In the rows, 128 means zero.
Known rows, with every way that one mark hangs from another
q_924(q_411(q_14 q_280(q_585) q_444)): [162 109 139  91  87  99  99 165 115 125 101  73  82 124 152  43 114 135
 112  62 134 125 139 158 161  89 163 105 131 150 125 128 176  89 103 220
  91  71 153 150 162]
q_411(q_14(q_565(q_121) q_887) q_52 q_280 q_924): [182 134 150  98  83  82 122 164  84 106  96 128  59 177 164  82  99  98
 109  78 177  64 152 159 110 145 171 122 130  90 118 119 169 109 119 204
  91  87  66 131 192]
q_721(q_14): [135 101 112 134 127 129 104 143 117 108 144 132 121 137 136  73 106 116
 115 144 114 139 121 147 123 135 157 130 140 131 107 110 128 128 123 170
 132 120 137 158 125]
q_444(q_411(q_14(q_565 q_721) q_52 q_924)): [148 137 145 111  97  92 135 144  94 105  97 104 108 149 122  90  91 160
  83  89 174  73 154 191 152 147 177 123 161 120 104 111 124 114 122 208
 121 110  94 163 174]
q_931(q_943(q_280(q_411(q_14)))): [141  87 122 158 118 107 118 158 108 137 127 133 103 140  90  38 127 112
 111  88 110 114 153 150 119 126 158  92 124 124 101 125 145 112 100 176
 120  94 152 174 138]
q_565(q_14(q_48 q_411(q_444) q_721)): [133 122 106 137  87 112 143 136  93  78 129 111 143 118 124 103 137 152
 139  98 156  58 113 175 137 147 134 143 172 129 109 134 154 102 117 201
 120  87 115 167 148]
q_52(q_411(q_444)): [137 108 135 103 110 103 134 153 102 106 136  97 127 123 123  99 106 130
 111  99 126 116 108 167 135  97 144 102 131 124 124 125 141 108 102 176
 124 101 111 156 140]
q_890(q_943): [153  86 141 139 139 110 122 127 119 108 139 139 100 132 115  97 107 105
 116 121 115 116 117 119 112 134 137 121 140  96 115 118 129 129  94 143
 120 118 140 136 126]
q_421(q_411(q_52 q_280 q_444 q_924)): [185 118 138  63  83  87 126 168  97 110 110  84  58 139 140  74  81 133
 135  67 150 107 111 169 132  97 184 123 146 142 124 109 157  88 122 210
  98  80  84 158 158]
q_931(q_943(q_280(q_585) q_890)): [143  92 142 148 137  90 135 178 115 137 141 122 122 123 114  70 126  79
 119 107  87 113 152 136 102 113 135  91 134  96 117 102 151  99 107 145
 130  95 168 140 105]
q_890(q_943(q_280(q_411(q_52) q_585))): [159 106 158 130 119  77 144 148 128 142  85 103  86 131 117  93 135 118
 107  91 121  97 154 134 119 117 164  93 133  94 144 132 140  95 113 164
  90  94 126 156 142]
q_931(q_943(q_280(q_411(q_444)))): [141 101 128 131 114  99 145 164 105 115 133 121 106 133  95  68 133 103
 135  76 113  98 138 143 109 104 141  93 135 133 112 127 149  90  88 156
 111  78 131 160 139]
q_931(q_943(q_280(q_411(q_14 q_444 q_924)) q_890)): [172  97 150 124  76  87 126 195 112 148 109 132  98 141  89  16 117 110
 114  46 105  88 163 148 132 104 169 116 142 132  99 101 158  93  65 176
 101  57 151 164 146]
q_48(q_14(q_565(q_121) q_721 q_887)): [128 122 110 182 114 117 140 158  85  65 130 148 124 148 135 123 112  88
 133 145 161  59 115 161  96 156 101 115 142  80 112 131 163 119 124 166
 149 109 103 123 155]
q_14(q_411 q_565 q_721): [128 143 119 151 124 106 142 147  91  91 139 120 134 135 127 121 113 147
  85 129 156  50 136 153 130 171 135 127 158 112 126 110 118 112 123 188
 130 111 127 145 144]
q_48(q_14): [143  77 111 152 133 121 110 145 113  99 136 141 107 133 123  83 100 113
 134 147 104 139 114 143 117 115 134 106 123 113 103 118 150 131 120 173
 141 118 133 128 121]
q_887(q_14(q_48 q_411(q_280 q_444))): [157 114 106 112 101  95 126 125  88 101 136 122 112 144 154  77 117 132
 126  79 116  83 105 150 123 132 174 118 145 143 112 118 159  89 116 186
  92  57 109 146 166]
q_565(q_14(q_887) q_121): [135 121 126 144 124 112 109 138 101  74 131 133 111 134 124 103 117  85
 140 127 135  90 116 149  93 127 102 123 131  75 124 142 169 122 115 174
 129 122 102 152 122]
q_48(q_14(q_565)): [134 101 128 153 133 117 122 149 111  92 136 137 110 149 135  90 105 121
 110 149 122 122 116 145 113 125 142 109 127 114  97 104 133 125 116 164
 138 118 120 106 139]
q_411(q_14(q_48 q_565) q_52 q_280(q_585) q_444): [153 114 148  86  79  84 157 141 102 121 108  77  93 154 184  76 136 140
 115  72 168 102 139 171 141 118 197 110 136 150  96 108 164  80 118 200
  85  69  81 127 207]
q_943(q_280): [128 100 120 139 147 125 125 142 117 116 134 121 110 136 124  86 111  92
 121 141 118 120 130 140 119 117 135 101 136  99 114  93 134 118 114 162
 124 102 142 141 121]
q_52(q_411(q_924)): [171 108 139  99 117  95 107 156 103 122 126 118 114 134 113 113  93 128
  75 109 106 105 142 165 135 108 167  99 129  94 129 118 136 131 114 184
 118 116 107 157 129]
q_411(q_14(q_48 q_565(q_121)) q_280 q_924): [174 121 136 105  94  87 114 137 104 112 124 145  90 175 152  90 107 108
  87  81 162  70 154 157 111 152 184 128 145  98  99  96 153 132 109 199
  98  87  72 135 195]
q_943(q_280(q_411) q_890): [128 120 138 142 123  96 131 160 123 141 121 124 133 134  99  73 109  99
  90 112  99  86 151 144 117 112 142 113 136 108 133  87 139 107 104 163
 114  87 158 158 130]
q_565(q_14(q_48 q_887)): [137 106 120 140 122 126 128 113  96  84 137 121 136 138 128 110 128  89
 114 139 118  91 118 166 103 121 137 117 133  95 101 125 164 119 125 164
 115 101 106 136 142]
q_585(q_280(q_411)): [134 120 108 106 115  90 133 126 114 123 138 128 124 137 112  88 115 109
  88 112 124 102 147 140 119 115 157 125 116 131 130 112 154 108 122 190
  94 106 129 169 148]
q_48(q_14(q_721)): [134  86  93 166 124 125 120 153 102  96 133 143 120 125 120  94 101 123
 147 150 127 116 114 153 134 136 124 108 148 110 102 127 150 125 128 179
 152 121 141 147 126]
q_924(q_411): [151 107 128 125 132 115 107 140 119  97 143 104 112 129 117  98 104 121
  93 122 103 120 125 157 118 105 126 111 129 114 132 115 136 122 117 173
 109 111 147 137 131]
q_121(q_565(q_14(q_411(q_280 q_444) q_721 q_887))): [127 159  98 132  91 106 113 159  73  87  96 100 108 140 145  76 112 135
 152  84 183  38 112 155 148 143 120 121 166 138 137 153 171  68 103 214
 123  70 126 154 166]
q_52(q_411(q_14(q_48 q_721 q_887) q_280)): [140 107  99 135  82 114 133 140  64 125 116 115 142 146 133  95 113  99
  91  98 161  64 132 201 141 149 172  98 142 108 109 130 171 115 136 201
 124  70 119 178 183]
q_931(q_943(q_280(q_411 q_585) q_890)): [146 106 144 145 121  75 136 176 116 150 125 117 128 120  93  71 131  96
  95  88  78  92 172 140 106 108 149  85 128 106 131 113 153  93 106 155
 116  89 160 160 117]
q_411(q_14(q_48 q_565 q_721) q_52 q_280 q_444): [139 117 122 102  70  99 168 142  87 109 119  99 104 159 169  80 124 146
 135  77 198  77 124 184 146 150 178 128 166 149  84 107 151  85 119 196
 102  70  88 144 219]
q_721(q_14(q_411)): [143 113 110 141 115 121 106 150 108 102 135 131 126 134 134  72 111 130
 100 129 117 110 124 150 126 156 161 142 142 137 130 117 125 127 130 196
 128 108 140 160 124]
q_421(q_411(q_14(q_48 q_887) q_52 q_444 q_924)): [184  98 131 104  68 118 142 144  88  91 119  80  96 147 141  76 104 114
 115  87 140  95 107 199 121 109 177 124 131 132  92 109 176  99 118 199
  90  56  75 147 183]
q_887(q_14(q_411(q_280 q_444) q_565)): [143 144 132 113 109  88 124 149  86  98 126 116  92 153 162  67 106 147
 112  82 139  77 109 135 129 134 169 124 146 144 119 112 137  77 105 182
  98  73 115 130 162]

Rows
[156 116 142 104 117  75 135 140 118 127 110  87 107 121 125 114 122 150
  93 106 105 111 163 151 128 104 162  89 116 121 139 140 154  99 130 193
  95 120 100 165 145]
q_280(q_411(q_52) q_585)
[191 102 150  58  76  77 113 172 106 138  79  87  51 135 164  54 107 145
 137  57 148 121 159 150 169  96 197 109 134 138 109 125 179  86 106 227
  82  79 100 154 169]
q_411(q_14 q_52 q_280(q_585) q_444 q_924)
[158 111 140  71 100  79 141 157 104 122 107  79  78 126 163  90 116 129
 148  81 141 121 135 145 141  94 164  99 133 139 127 130 171  78 121 197
  94  90 100 145 157]
q_411(q_52 q_280(q_585) q_444)
[134 108 126 161 128 126 131 149  90  81 130 133 117 152 139  98 106  88
 106 156 126 100 115 150 102 123 133 105 118 103 103 111 153 118 119 158
 130 101 117  97 147]
q_48(q_14(q_565 q_887))
[138 164 114 145 102  91 143 157  66  82 119 131 116 150 144 126 110  94
 103 100 189   5 136 153 102 183 125 128 155  88 152 129 158 104 131 202
 120  86 101 148 171]
q_14(q_411(q_280) q_565(q_121) q_721 q_887)
[147 139 106 134  90  76 117 141  97 101 108 121 126 119 139 119 139 130
 126  80 165  39 147 167 121 167 144 125 166  91 143 152 177 109 147 230
 122  99 100 184 149]
q_565(q_14(q_48 q_411(q_280(q_585)) q_721) q_121)
[149 102 131 118 102  95 124 139 113 127 114 108  97 140 117  68 111 159
 105  99 124 120 146 160 137 123 167 110 119 136 112 130 147 114 117 201
 104 114 112 175 162]
q_280(q_411(q_14 q_52))
[144 145 121 132  80 103 199 138  67  69 127  92 143 147 155 140 141 126
 111 104 176  19 117 190 111 158 141 131 156 123 118 118 151  83 128 177
  95  59  76 125 201]
q_14(q_48 q_411(q_52 q_444) q_565 q_721 q_887)
[182 154 123  99  93  81  94 160  82 107  77 107  67 164 151  79 100 136
 120  82 152  56 142 155 129 130 163 115 139 113 146 144 165  86 125 222
  95  85  90 133 163]
q_121(q_565(q_14(q_411(q_52 q_280 q_924) q_887)))
[148  94 104 150 102 128 121 127 107 103 142 107 136 130 121  90 121 136
  95 112 133  97 133 190 138 142 141 121 154 119 100 114 147 127 125 190
 115  92 149 159 168]
q_924(q_411(q_14(q_48 q_721)))
[159 115 107 105  89 100 114 122  87 122 101 125 124 143 113  85  89 122
  86  72 159  67 156 188 153 144 192 118 162 125 101 112 155 126 127 222
 114  79 110 185 178]
q_444(q_411(q_14(q_48 q_721) q_280 q_924))
[172 142 133 119  74 120 146 150  82  78 120 121 137 162 157  96 131 105
  73 101 143  40 133 173 113 148 187 150 149 134 113 100 146 106 110 184
  85  50  83 118 181]
q_721(q_14(q_48 q_411(q_444 q_924) q_565 q_887))
[182 119 147  76 106  72  97 166 100 148  95 101  96 128 133 106  97 125
  73  82 118 100 166 159 152  99 196  83 128  97 145 130 159 111 124 210
 105 102 108 164 137]
q_52(q_411(q_280(q_585) q_924))
[149 119 141  80  99  80 125 165  98 133 107  82 108 120 144  92 112 124
 108  72 134 108 132 163 151  89 171  84 128 129 139 136 166  89 112 202
 112  87 113 164 145]
q_52(q_411(q_280(q_585) q_444))
[166 113 125  87  62  93 110 181  84 137  90 110  91 134 128  63  94 147
 117  55 170  83 139 180 184 122 185 113 160 129 111 130 162 102 101 225
 117  78 119 189 169]
q_52(q_411(q_14(q_721) q_280 q_444 q_924))
[136 108 127 158 130 104 121 151 115  76 141 149 105 151 137 101 106 108
 127 136 136 106 112 143  89 139 119 116 130  93 110 116 143 132 117 167
 145 123  96 113 144]
q_48(q_14(q_565(q_121)))
[147 127 116 154 104 105 126 126  90  65 132 132 136 136 127 119 135  92
 116 112 135  48 120 167  81 153 121 135 134  79 134 141 173 125 130 190
 114  95  86 149 144]
q_565(q_14(q_48 q_411 q_887) q_121)
[146 150 122 115  99  80 153 159  81 107 112 109  99 149 151 110 110 153
 108  98 184  47 139 163 132 171 164 127 161 123 138 117 130  91 146 208
 114  98 105 147 175]
q_14(q_411(q_52 q_280) q_565 q_721)
[136 117 140  98  76  95 143 145  90 121 124  98 122 161 153  72 117 130
  85  68 167  88 118 190 141 123 196 110 138 144  98 105 145 103 105 194
 109  63  93 142 203]
q_52(q_411(q_14(q_48 q_565) q_280 q_444))
[135 162 102 141 109  93  97 155  80 107  85  93 112 131 150  90 119 135
 118 101 161  42 146 149 148 146 133 102 155 114 151 159 174  77 128 225
 127  92 136 160 149]
q_121(q_565(q_14(q_411(q_280(q_585)) q_721 q_887)))
[207 119 125  88  96  62 113 136  93 128  98 111  85 145 166  99 119 149
  97  77 101  83 158 157 129 131 213 100 136 110 130 125 165  90 148 208
  68  74  85 147 162]
q_887(q_14(q_48 q_411(q_52 q_280(q_585) q_924)))
[162 115 139 102  83 109 106 165  93 114  94  69  86 127 153  50 117 101
 110  67 137 102 139 163 151  86 153 100 122 139 131 135 194  80 104 216
  84  55 149 141 168]
q_924(q_411(q_14(q_887) q_280(q_585) q_444))
[131 124 114 160  94 113 147 171  89  74 120 125 122 134 136  90 118 149
 132 116 162  63 109 160 138 149 131 130 157 136 112 121 140  97 111 196
 138  87 127 128 154]
q_48(q_14(q_411(q_444) q_565 q_721))
[146 146 110 139 112  82 134 131  82 113 125 114 131 142 164 114 131 150
  80 101 137  44 146 158 133 168 183 105 161 117 121 119 145  84 143 190
 105  80 114 145 171]
q_887(q_14(q_48 q_411(q_280(q_585)) q_565 q_721))
[158 108 165 115 100  78 157 158 126 134  81  90  82 126 125  83 143 123
 129  67 131  95 141 136 131 102 160 102 138 116 138 135 151  77  92 164
  82  75 117 154 155]
q_890(q_943(q_280(q_411(q_52 q_444) q_585)))
[139 143 106 128  93  93 150 130  77  93 132 120 126 152 162  96 125 150
 112  85 160  41 112 164 132 162 170 126 172 140 103 111 142  77 121 181
 101  58 106 140 188]
q_887(q_14(q_48 q_411(q_280 q_444) q_565 q_721))
[128 128 120 162  89 107 154 139  75  90 136 121 159 155 134 126 128 101
  77 108 176  38 125 205 107 173 138 110 144  80 111 129 154 125 125 181
 136  91  84 158 192]
q_52(q_411(q_14(q_48 q_565(q_121) q_721 q_887)))
[135  92  97 162 108 138 138 120  83  99 139 124 147 138 129 102 122  98
 110 135 141  79 132 174 130 153 139 114 143 105  87 116 165 123 122 178
 121  85 129 156 169]
q_411(q_14(q_48 q_721 q_887))
[150 107 152 144 130  90 128 144 131 140  95 114 101 124 107  88 134 105
  90 100 110  91 157 121 124 117 155  94 135  92 140 126 139 105  98 159
  99  93 149 158 130]
q_890(q_943(q_280(q_411 q_585)))
[145 103 144 150 130 102 130 138 127 131 108 135 101 138  95  82 122  99
  97 103 118  88 139 124 114 126 149 110 141  97 131 115 126 116  93 150
 105  94 148 154 136]
q_890(q_943(q_280(q_411)))
[128 126 132 126  86  96 158 161 101  82 125 108  98 147 152  88 119 151
 154  87 199  82 117 171 129 157 124 137 161 121  98 123 147  98 104 190
 124 106  86 155 187]
q_411(q_14(q_565(q_121) q_721) q_52 q_444)
[141 127 125 143 118  95 103 148 110  78 130 135 109 125 117  93 118 131
 129 106 137  82 122 146 103 149 116 138 140  91 142 141 149 127 120 206
 132 128 109 166 115]
q_565(q_14(q_411) q_121)
[147 130 140 118  95  89 135 153  84 101 113 119  76 172 166  79 106  95
 122  93 182  78 130 159 100 151 153 118 126 101 117 121 166 104 123 195
 106  93  79 133 190]
q_411(q_14(q_565(q_121) q_887) q_52 q_280)
[163 134 117 119  80  81 138 136  77  82 109 123 102 150 150 110 131  95
 138  81 162  44 123 179  82 155 146 131 135  88 143 149 183 105 151 210
 100  82  62 153 169]
q_565(q_14(q_48 q_411(q_52 q_280) q_887) q_121)
[189 130 140  73  90  76 110 171  96 121  89  99  80 122 145  87 109 132
 107  63 131  73 160 133 155 108 182 114 140 129 145 124 172  89 105 228
  82  73 113 149 145]
q_14(q_411(q_280(q_585) q_444 q_924))
[156 110 122 146  80 103 130 158 116 151 101 136 139 142  94  65 118 118
  79  90 124  50 173 175 147 142 176 124 164 103 101  82 152 114 105 190
 103  62 147 178 169]
q_943(q_280(q_411(q_14(q_48 q_721) q_924)) q_890)
[155 148 123 113  92  70 165 143  85 113 110  91 123 144 166 135 136 149
  88  93 172  38 157 177 128 166 183 112 157 119 137 119 147  87 157 210
  97  84  88 143 190]
q_14(q_48 q_411(q_52 q_280(q_585)) q_565 q_721)
[131 124 120 148 113 134 143 122  93  87 148 127 152 166 156 106 129  83
  76 152 131  84 123 172  94 150 167 130 139 121  96  98 134 121 132 147
 114  88 101 117 171]
q_721(q_14(q_48 q_565 q_887))
[141 128 148 121  86  80 146 131 119 102 124  98 130 144 143  98 146 141
  81  71 147  70 152 162 116 125 159 114 131 130 110 124 168 102  92 196
  93  82  73 154 199]
q_280(q_411(q_14(q_48 q_565(q_121)) q_444) q_585)
[169 120 147  98  88  81 133 141 110 126 108  71  95 156 171  79 131 142
  72  78 147 100 154 190 129 119 193 104 130 131 118 110 155  94 142 207
  77  77 105 124 202]
q_924(q_411(q_14(q_48 q_565) q_52 q_280(q_585)))
[139 111 130  93 104  89 118 133  96 124 101 102  90 145 132  55  82 129
 115  75 155 120 131 176 139 123 181 109 129 140 118 123 148 113 133 218
 118 101 111 173 163]
q_444(q_411(q_14 q_52 q_280))
[161 121 148 121 110  89 118 168 123 147 104 130 115 139  94  76 102 103
  76 100  94  74 171 142 126 105 163 114 141  97 132  81 141 109  97 172
  99  82 143 155 131]
q_943(q_280(q_411(q_924)) q_890)
[148 104 135 104 102  86  98 161 102 153 102  96 102 128 140  63 105 133
  87  85 132 125 147 166 161 113 187  84 119 121 130 133 160 109 124 220
 122 103 133 178 146]
q_52(q_411(q_14 q_280(q_585)))
[175 132 106 113  82  92 109 144  86 109 100 135 112 134 125 102 118 139
 109  84 156  38 152 171 145 156 181 137 176 104 120 128 159 114 137 226
 105  87 109 173 152]
q_565(q_14(q_48 q_411(q_280 q_924) q_721))
[177 125 130  55  73  70 152 150 109 120 108 109  88 143 128  83 115 130
 115  69 142  92 151 152 136  93 180 134 124 142 127 117 171  86 110 205
  62  80  85 163 172]
q_585(q_280(q_411(q_52 q_444 q_924)))
[178  98 142  94  82 106 118 166 108 106 115  82  69 134 133  50  88 154
 128  80 142 129 110 179 144 102 173 129 138 144  98 107 151 100 109 215
 108  88  99 167 153]
q_421(q_411(q_14 q_52 q_444 q_924))
[175 118 134 140 111  99 110 168 100  93 114 142  97 150 130  90 103 136
  85 123 122  78 140 147 123 138 167 125 131 108 117 106 135 126 116 199
 119  99 111 108 138]
q_48(q_14(q_411(q_924) q_565))
[147  93 148 147 145 104 125 145 130 129 110 118  96 125 127  88 127  87
 114 119 116 114 138 117 122 122 144  98 139  81 127 112 136 112  99 149
 114 100 156 137 116]
q_890(q_943(q_280(q_585)))
